What can hang from each mark:
Z_218: Z_492 Z_607 Z_629
Z_521: Z_629
Z_434: Z_492
Z_492: Z_79 Z_434
Z_655: Z_629
Z_519: Z_607
Z_629: Z_218 Z_655
Z_350: Z_607
Z_607: Z_218 Z_519

Known rows, with every way that one mark hangs from another:
(Z_350 (Z_607 (Z_218 Z_492) Z_519)): [ -5   3   7  -2   7  -1   5 -19  11  26   8  -9  -8   4   4   0  23  -2
   1  -7  -2   1  -5 -26  -3   6 -18  29  -6   2   7  -7  -2 -10 -17   9
   4  12  -5   6   0   7  24 -28   8   2 -15  26  12  -1  -1]
(Z_607 (Z_218 Z_629) Z_519): [ -8   0   5   1  -1  -4  10  19  -3  14 -15  -4 -13  24   4  -4  -7  38
  -2 -14   3   9  -9 -25   7   9   3   4   5  -3  16  -6  -9   2 -18  -7
 -10   0  -5   8  -6   5 -12   2   0   4  -1 -14   0   2   9]
(Z_607 Z_218 Z_519): [-20   5   9  -8   6  -5   2   2  -6  14 -10  -6  -3  16   9  -2   1  24
  15 -12  -4  12 -17 -27   4  12  -8  11  -5  -7  23   7  -7  -4 -22   9
 -10   3 -11   6  -6   9  -4  -4   1   4 -14   2   2  -1  -2]
(Z_629 (Z_218 (Z_492 Z_434) Z_607) Z_655): [  5   1  -1   1  -1   5 -14 -23  -7 -21  10  -1   8 -24   1   0  -5 -34
  11  16   5   2   4  22  -4  -1   8   3  -6  -8 -22  20   8   3   7 -23
   7 -15  12   0   3   1  12  -2  -5 -10  -3   8 -13  -8 -13]
(Z_521 (Z_629 (Z_218 Z_607) Z_655)): [-27   7  -3  -8 -14  10  -2  -6  -1 -31   8  14  19 -30  -4  10  -4 -13
  -1   9  -1   2 -11  31   0  -1  -2   0   4 -16 -23  15   6   7  18 -22
  -6 -15   6   7   5  -9   2  14  -6   3   5  22   0 -12  -9]
(Z_519 (Z_607 (Z_218 (Z_492 Z_79) (Z_629 Z_655)))): [ -2   0  -8   1   5  -2  -9  17   6   9 -13  10  13  -9  -2   0 -17  15
   0  -2  -8   1  15   7   0 -11   5  26  -5  18 -17   6  -1  -1  -5  30
   6  20 -10  -6   4  -2   2  13   3 -11   8  -7  -8   2   6]
(Z_655 (Z_629 (Z_218 Z_492 Z_607))): [ -8   3  -4  -2  -3   7   1  13 -11 -21   2   6  -4 -13 -15   7  14 -23
  29  -4   2  -2   0   2  -6   0  -2 -19   4  -1 -17   0   6  -2   6 -12
   0 -13  -1  13  10  -2   2  -3   2 -11   5  14  20   8 -10]
(Z_519 (Z_607 (Z_218 Z_492 (Z_629 Z_655)))): [ -9   0 -13  -1   9  -8  -9  12   7  15 -11   6   7  -3  -5  -1 -19  12
   9  -8  -6   3  16  -8  -1   0  12  32  -4  18 -25   5  -1   0 -12  20
   3  19 -19   4   5  -3 -11   5   4  -6  12  -6  -5   0  -1]
(Z_607 (Z_218 (Z_492 Z_79 Z_434))): [  9   1  -9  -3   7  -8 -12  -9   4  14   9  -6  -5   1   9  -1  -6  -4
   1  13  -1   5  -8   9  -3  -6  -4   4 -21   6  15  13   0  -9 -10  35
   6  -4  -2  -8  -4   6  21 -18   0 -13 -17 -24   1  -2   7]
(Z_607 Z_218): [-17   7  -5 -12  13  -4  -3   0  -6  13   1   0  -8  10   7   3  -1  11
  10  -4  -4   3 -16 -12   2   8   4   5 -11   2   1  16  -6  -5 -20  22
  -3   7 -24   8   0   6   1  -5   6 -15 -10 -13  11   1 -10]
(Z_607 (Z_218 Z_492) Z_519): [-13  -1   1  -3  13  -7  -4  -3   4  21  10  -8   0   4  11  -3   7   8
  18  -9  -2   6  -9 -23   0  15 -11  15  -1   1  21   5  -2 -10 -11   9
   3   8  -5   7  -5   8  -5 -13  -1  12 -13   8   3  -5   0]
(Z_350 (Z_607 (Z_218 Z_492))): [ -2   5  -9  -5  13   0  -1 -19  10  22  14  -2 -10  -1   0   5  22 -15
  -1   2  -3  -5  -2 -14  -5   1  -8  20 -12  11 -10  -1   0  -9 -19  20
   9  17 -18   5   4   6  29 -28  12 -12 -10  11  17  -2  -4]
(Z_519 Z_607): [ -4  10  10 -13  11 -12   2 -13 -14   7  -9   3  10  17  -8   4  -7  16
  12  -7 -14  -2 -12 -14   2   6  19  11  -1   1  -9   8  -8   8 -19  29
 -12  20 -22   1   2  -4 -19  13  10 -17   3  11   9  12 -22]
(Z_218 (Z_492 Z_79) (Z_607 Z_519) (Z_629 Z_655)): [ 14  -6   8   9 -16  14  11   5   4 -17 -13   5   3 -14   0  -6  -3  -2
 -26  -2   4  -8  21  16   4 -16  -6 -14  15   1   6 -19   5   4  30 -16
   1   2  16 -17  -2  -7   1  25  -7  21  13   4 -21  -9  16]
(Z_218 (Z_492 Z_79) (Z_629 Z_655)): [ 10  -4  -7   5  -4  15  -7  21   9  -6  14   8   8   7   2  -2  -6 -12
 -29  10   0 -14  17  19   3  -9   8 -14   7  12  -2   1   0   0  24   2
  11  10   5  -1   2  -6   3  -1  -1   2   9 -19 -15 -13  -1]
(Z_607 Z_519): [-10   6  20  -6   1   0   5 -12 -13   4   1  -8   0  25   4  -1   4  18
   1  -6  -4   0 -19 -21   5  16   1  -7   4 -11  22   3  -7   3 -10  -4
 -14   9  -2   3  -5   1 -15   0   4   4  -8  11   1   2 -16]
(Z_655 (Z_629 (Z_218 (Z_492 Z_434) (Z_607 Z_519)))): [  3   1   9   0 -13   2  -1   4 -12 -22  -6  -7   1   0 -14   2   6 -10
  27  -3   4   5  -3   0  -6   2  -7  -9   0 -12   1  -7   8   4   3 -22
 -10 -29  13  10   4   0   1 -11   1  -6  -5  15   5  12  -4]
(Z_655 Z_629): [-16  10   3 -11  -9   9   2  19 -18 -11   5   4  -2  23 -17   6  -1   1
   8  -5  -6  -5  -4 -12   2   5  -5 -22  -1   3   6  -3   0   3 -10  11
 -17  -3 -19  14   8  -8 -10 -13  15 -20   0  -1  17   8 -18]
(Z_519 (Z_607 (Z_218 (Z_629 Z_655)))): [-14   5  -4  -6   1  -6  -3  15  -4   6 -22   9   5   4  -7   1 -23  27
   4  -7  -8   6   8 -10   3   1  12  28  -4  10 -24   7  -4   6 -22  18
  -8  15 -25   3   6  -3 -10  11  11 -12  10  -8  -2   4  -4]
(Z_434 Z_492): [ -8   5   0 -10  10   2 -12 -10 -18  13  24  -4   1  10  -2   4   9 -14
 -22   7  -7  -8 -16  -4  -5  17  19  -8   6  -1   6   5  -8   8 -17  39
  -3  12  -9   0  -3  -5 -13  -3   8 -21  -4  -4  14  -6 -30]
(Z_218 (Z_492 Z_79) Z_629): [ 20  -6  -8   5   3   3   4  12  10   5  10   5  -3  17   2  -1   5  -2
 -21   8   1 -13   5   9   3  -7   8 -28   7   9   4  -3  -4   0  19   6
  11  12   4  -7  -2  -4  -2  -1  -1   0  10 -14   2   1   4]
(Z_218 Z_492 (Z_607 Z_519) (Z_629 Z_655)): [  6  -6   3   8 -10   8  13  -9   5 -13   0   4  -1 -13  -2  -5  -5  -4
 -17  -6   5  -5  22   0   3  -2  -3   0  18   1  -1 -18   5   6  17 -35
  -4   2   7  -4  -1  -7 -15  16  -3  25  16   7 -15  -9   8]
(Z_521 (Z_629 Z_218 Z_655)): [-34   7  -7  -8 -11   9 -15   5   0 -19  26   8  26 -11   0   8  -6 -13
  -4  12  -5  -1 -17  25   1   7   0   6  -1 -15 -18  22   2   5  18 -14
  -3 -12   5  17   5  -7   0  -3  -3  -4  -2  13  -3 -12 -19]
(Z_519 (Z_607 (Z_218 Z_492))): [ -9   4  -7  -8  21 -16 -10  -8   0  22  -3   2   5   4  -3   2  -5   9
  23  -8 -11   4  -2 -14  -5   6   7  30 -10  13 -12  12  -3  -6 -20  39
   1  23 -24   1   3   3  -7   3   6  -8  -1   5  12   8  -9]

Rows:
[-10   2   8  -1  -7   7   2  13 -13 -18  -3   2  -3  -5 -13   3  16 -14
  30 -13   2   1  -1  -8  -4   2 -11 -17   8  -8  -6  -7   5   0   8 -20
  -5 -15   9  13   6  -1  -3  -4   2   0   0  26  11   7  -6]
(Z_655 (Z_629 (Z_218 Z_492 (Z_607 Z_519))))
[  9  -5 -18   2   5 -13  -5   1  10  15  13  -7 -14  13   3  -2 -12   7
  -9   9   6   3   4  -2   0   5   8   6 -10   9   0   1   0  -2 -14   7
   5  -9  -7   0  -2   3  -3 -23   3  -8   0 -37   4   3  12]
(Z_607 (Z_218 (Z_492 Z_434) Z_629))
[  8   2   1  -1 -13   6  -5  10 -13 -28  -5  -1  -2  -1 -15   5   6 -20
  21   8   3   0   0  23  -5 -14  -9 -23  -9  -6  -6   0   7   2  11  -4
  -3 -25  12   1   8  -2  16  -5   1 -20  -4   4   8  15  -1]
(Z_655 (Z_629 (Z_218 (Z_492 Z_79 Z_434) Z_607)))
[ -2  -7  -4   4   4  -6   3  15  12  23   3  -5  -6  17   9  -5   1  20
   1  -8   5   4  -1 -22   3  11  -5   8   4   4  13 -10  -6  -6  -6  -6
   2   2  -2   8  -5   6 -13 -10  -2  13   2 -13   0   1  13]
(Z_607 (Z_218 Z_492 Z_629) Z_519)
[ -2   1   1   2   0  17  -7  -1  -5 -27   0  11  13 -30   6   2   8 -35
   9  11   1  -4   3  29  -3 -12   4 -10   2  -7 -21  21   4  -3  20  -9
  17  -1  12  -2   5   2  21  13  -8  -5   0  20 -11 -16  -9]
(Z_629 (Z_218 (Z_492 Z_79) Z_607) Z_655)
[ 23  -8   9   9  -6   4  23   0   3  -6 -15   3 -10  -5   1  -4  11   7
 -18  -7   5  -6  10   5   3 -12  -5 -29  15  -3  15 -23  -1   2  21 -15
  -1   5  16 -18  -5  -4  -4  26  -8  22  11   0  -4   5  21]
(Z_218 (Z_492 Z_79) (Z_607 Z_519) Z_629)
[-11  -2  -1  -2  -8  -4   3 -18   9  -7  16   3  11 -23  -1   6  13 -12
   3   1   1   2 -21  16  -3   6 -10  -6   9 -19  -3  -2   5   0  19 -28
   0 -13  21   2   0  -4  -7  11 -15  21   1  30  10   1   4]
(Z_521 (Z_629 (Z_218 Z_492 (Z_607 Z_519))))
[  4  -1  10  -1   5  -4  11 -30  -3  -3  -1  -4  -5  -5   1  -2  15  -7
   4 -11  -2  -2   0 -10  -2   6  -5  -9  11  -4  12 -10   2  -2   6 -13
  -3   9   2  -9  -4  -2 -11  11  -4  21   0  18   5  -2  -3]
(Z_218 Z_492 (Z_607 Z_519))
[-13  -3 -20   2   4   5  -9  18  10  11  13   6  -4   1   5  -2 -11  -3
  -4   4   3   0  14  -1   0   5   2  13  -1  14 -14   7   1  -7  -1   4
   9   4 -15   6   3   2  -3 -12   1  -2   5 -28  -5 -15   4]
(Z_607 (Z_218 Z_492 (Z_629 Z_655)))
[ -2  -6  -3   7  -4  -2 -11   7  10  10   5 -12   0   8   6  -7 -20  14
 -13   6   6   7  11  -8   4   5  -5  23  -7   4  14   0   2   0  -6 -12
  -4 -14   8   6  -5   5  -1 -19  -1   7  -7 -23 -21  -9  14]
(Z_607 (Z_218 (Z_492 Z_434) (Z_629 Z_655)) Z_519)
[ 15  -5 -10   4   4  -5  20 -14   4  -4   1   7 -18 -10  -4   2   5  -7
 -14  -3   7  -8  12   3  -1  -3   9 -24  13   6 -13 -18   2   3   3 -19
   3   6  -6  -8   0  -6 -18  12  -2  11  21 -13  12   5   7]
(Z_218 Z_492 Z_607 Z_629)
[  6  -1  14   1  -8  -2  30  -6  -9 -11 -26   2 -15   7  -4  -1   1  27
 -12 -15   3   1   3 -11   8   1   7 -20  15 -11   8 -22  -3  12  -6 -26
 -18   0   0  -8  -6  -6 -20  30   0  14  14  -2   3   8   9]
(Z_218 (Z_607 Z_519) Z_629)
[ 25  -4  -3   9 -15   7   6  -7   2 -20  -6   2   0 -15  -4  -2 -17 -12
 -33  18   6  -9  24  34   1 -21   3 -16  -1   6  -4  -9   7   9  19  -7
   2 -12  12 -22  -1 -10   9  12  -2   2   7 -24 -20  -2  14]
(Z_218 (Z_492 Z_79 Z_434) Z_607 (Z_629 Z_655))
[ -4  -6   0   7  -6  10  -5  28  11   6  -9   0   5   0  10  -7  -7  15
 -13   0   2   1   9   0   5  -5 -16  10   2   6  14  -2   0  -7  11   1
   6   4   9   0  -3   4   7  -2  -4  12  -2  -7 -21 -13  17]
(Z_607 (Z_218 (Z_492 Z_79) (Z_629 Z_655)) Z_519)
[ 36  -9  12  12 -16  -4  19 -15   1  -8 -15  -7  -8   4  -1  -6  -3  11
 -28   4   8  -2   9  11   2 -16  -2 -21   3  -7  22 -24   3   9  13 -19
  -6 -13  23 -27  -7  -3   1  15  -3  13   4 -11 -11   8  23]
(Z_218 (Z_492 Z_79 Z_434) (Z_607 Z_519) Z_629)
[  1   3  -2  -2  -6  10   0  21 -12 -25  -9   9   0 -16 -13   6  14 -22
  20  -1   0  -1  -1  17  -5 -13  -8 -28   1  -2 -11   0   6  -2  15  -2
   1 -12   7   6  10  -1  12   5   1 -12   1  14  14   9  -5]
(Z_655 (Z_629 (Z_218 (Z_492 Z_79) Z_607)))
[ 16  -6   7  10 -15   1   6 -19   2 -14  -4  -6   2  -4  -3  -7 -16  -2
 -23   8   9  -3  21   7   3  -2  -1   0   7  -3   5 -19  10  10   9 -33
  -9 -16  14 -10  -3  -7  -9   3  -3  17   8 -13 -23  -6  12]
(Z_218 (Z_492 Z_434) (Z_607 Z_519) (Z_629 Z_655))
[ -4   1 -12  -5  11  -1  -9   5   4  15   8   1  -2  -5  10   0   6  -5
   7   4  -2   1  -8   4  -2  -3  -3  -2 -11  11   7  15  -3 -11   2  33
  13  11  -8  -3  -2   5  16  -7   0  -7 -10  -9   6  -2   1]
(Z_607 (Z_218 (Z_492 Z_79)))
[ 18   0   0   2   6  -1 -16  -4   0  -1  19  -8   7   5   8   1   7 -19
   4  22   1  -2 -16  17  -3  -3  13 -11 -12 -10   0  25  -3   1   7   3
  15 -12  19  -2  -3   7  17 -13  -4 -18 -12  -4  -4   3 -12]
(Z_629 (Z_218 (Z_492 Z_79 Z_434)))
[  1   6  -5  -3   1  -2  17   0   8  18  -5   2 -21  15  -3   4  10  12
 -10  -5   1  -1  -1 -16   3  -2  -2  12  -7   5 -16  -5  -5   3 -26   9
  -2   8 -20   4   3   3  18 -11  12 -16   0  -6  17  10   4]
(Z_350 (Z_607 (Z_218 Z_629)))
[  9  -2  13   5   3   6   3  -8  -5 -11 -11   1   3 -16   6   0  21 -12
  14   1   1   1 -13   7  -2  -6  -4 -15   6 -16   4   7  -1  -1  15 -14
  11   0  25  -8  -3   7  14  17 -11   8  -4  31   0   1  -2]
(Z_629 (Z_218 (Z_492 Z_79) (Z_607 Z_519)))
[ -6  -2   5  -1   6   0  -5   6   7  16  -1  -6   5   3  12  -4   8  10
  11  -4  -3   5 -12  -9   1   0 -14   6  -4   0  28   4  -4 -11  -3  21
   5   7   4  -2  -5   7  13  -4  -5  11 -17   7  -1  -5   5]
(Z_607 (Z_218 (Z_492 Z_79)) Z_519)
[ 14  -2  10   2   2  -6  -2 -30  -5  -8   2  -9  -1   0   2   0   9 -12
  21   6   6   4 -13   0  -4   6   4  -2  -2 -19   1   6   2   5  -4 -27
   2 -17  21  -5  -6   6   3   1  -8   5  -7  15  -3   5  -5]
(Z_629 (Z_218 (Z_492 Z_434) (Z_607 Z_519)))
[-13  -5  -4   5   0   4  -7  18  10  11   7  -3   3   2   8  -7  -8  12
  -4  -5   3   4  11 -13   4   8  -9  19   4   6   9   0   0  -4   1 -10
   4   3  -3   8  -1   4  -8 -12  -2  14   0  -9 -14 -11   9]
(Z_607 (Z_218 Z_492 (Z_629 Z_655)) Z_519)
[  9  -2 -10   0  10 -23  -4  -3   7  20  -7  -4  -2   9  -6  -1 -21  22
   3   0  -4   5   2  -7  -2  -1  18  24 -13  14 -12  -3  -3   6 -24  26
  -1   5 -14  -3  -1   1  -9  -1   5 -11   6 -20   4  16   7]
(Z_519 (Z_607 (Z_218 (Z_492 Z_434) Z_629)))
